Each row was made from one walk, in order. Every step used is in the known rows, and no mark comes twice. Write each row's walk.
In the rows, zero is written as 128.
Known rows
k r x f: [126 120 173  81 107 153 175 103 115  81 102 130 116 128 126 121 143 146
 154 160  76 153]
k r: [126 111 168 125 175 134 111 106 126 126 125 127 170 177  64 125 126 131
 137 132 102 160]
v f k r: [167 108 156 153 142 131 120 117 109 147 125 120 113 177  48 144 142 111
 136 129  75 166]
x f k r v: [114 117 183 134 143 150 122 116  47  89 150 110 118 164 122 145 143  96
 146 122 108 162]
r d: [ 88 118 136  49 114 148 124  86 118 127 101 152 146 100 105 129 123 140
 124  93 117 135]
f d: [ 97 106 129 141 124 131 111  97 107 111 108 142 150  83  96 140 125 122
 129  99  70 142]
x w k r: [151 120 175 150 164 115 113 118 211 151 141 142 155 198 119 118 111 116
 140 126  97 115]
r x: [109 110 155  61 138 139 137 106 139  96 107 151 130 109  69 129 129 161
 137 138  99 130]
w v f d: [169 115 106 130 148 122  97  92 129 139 112 149 102 108  92 153 119 125
 142 108  47 128]
v f d: [144 104 117 121 119 120  97  98 152 120  88 148 119  80  95 151 127 117
 147 106  51 129]
x w k: [147 121 161 156 162  97 113 120 250 154 102 152 168 131 126 124 113 133
 136 107 103  85]
w k: [151 124 141 134 164 120  99 115 188 149 105 141 167 133  90 132 128 144
 127  82 135 107]
v f: [174 107 138 101 174 106  91 105 206 135  59 140 147  98  62 146 136 145
 154 123  91 125]
f k r v: [107 112 177 132 162 147  99 119  60 100 166 116 124 180  92 146 134  96
 139 114 117 156]
f k r x w d: [ 78 106 170 142 115 114 187 113 136 145 131 158 121 181  81 116 129 113
 151 157  56  82]
w v f: [207 121 124 111 209 110  91  98 173 161  86 141 127 131  60 149 125 155
 149 128  84 123]
r x f: [118 119 163  79 110 145 174 103 120  80  75 133 127  82 124 125 146 160
 150 148  82 141]
r x f d: [102 114 137 107  70 151 161  95  87  77 104 143 105  67 143 133 136 128
 144 126  45 142]
x w: [111 108 179 153 176  92 127 112 226 133  76 145 190 104 111 123 111 138
 143 144  77 112]
k r d: [ 94 118 146  47 110 159 125  87 102 128 135 146 132 157 104 124 119 124
 128 107 108 152]

Write each row's walk
[158 112 127 106 114 135  74 106 143 110 148 148  83 140 134 156 122  86
 155  95  70 113] : w k r v f d
[131 109 167 168 146 138 134 116  72 138 139 116 140 182  50 134 138 114
 121 124  89 176] : f k r
[116 107 189 132 121 119 162 120 174 120 131 149 112 156 103 121 115 123
 138 169  49 126] : f k r x w
[168 107 138 164 135 115 122 118 121 149  82 124 116 107  43 155 152 126
 132 110  75 147] : v f k
[121 110 166  97 108 155 154 116  79 108 153 137  90 171  55 131 134 133
 128 143  78 157] : f k r x
[204 120 141 128 206  91 103 103 225 166  81 148 128 130  89 142 114 145
 156 148  61 105] : x w v f
[187 116 142 154 142 115 143 118 136 158 115 140  69 135  63 150 133 133
 135 140  45 126] : r x w v f k
[149 107 158  87 108 148 145 116 108 112 142 140  68 169  54 138 137 130
 139 150  66 150] : v f k r x
[156 109 146 144 141 123 106 121 101 125 103 122 101 114  67 164 149 110
 140 107  90 139] : r v f k
[119 126 140  51 101 159 118  94 128 145 151 151 120 175 118 123 117 118
 126  87 122 130] : w k r d
[171 117 150  90 132 151 145 111  89 128 158 141  57 190  50 138 130 136
 137 150  62 148] : w v f k r x
[153 126 157 157 223 101 123 102 172 164 112 143 163 143  99 127 101 153
 134 142  77 115] : x w v
[137 115 172 172 120 144 160 114  62 123 122 108 129 165  88 130 150 114
 132 131  77 181] : x f k r
[ 98 117 146  82  86 163 142  95  59 138 148 137 110 160  92 130 130 110
 116 100  98 164] : f k r d
[140 119 159  67 124 151 131 114 148 115 157 151 101 184  87 123 123 142
 137 132 103 125] : w k r x
[125 120 139 111  60 157 156 101  98  88 138 145  83 120 157 131 132 114
 144 118  51 134] : w k r x f d
[138 105 133 104 125 136  80 101 123  98 134 143  93 123 121 157 123  91
 157 111  60 130] : k r v f d
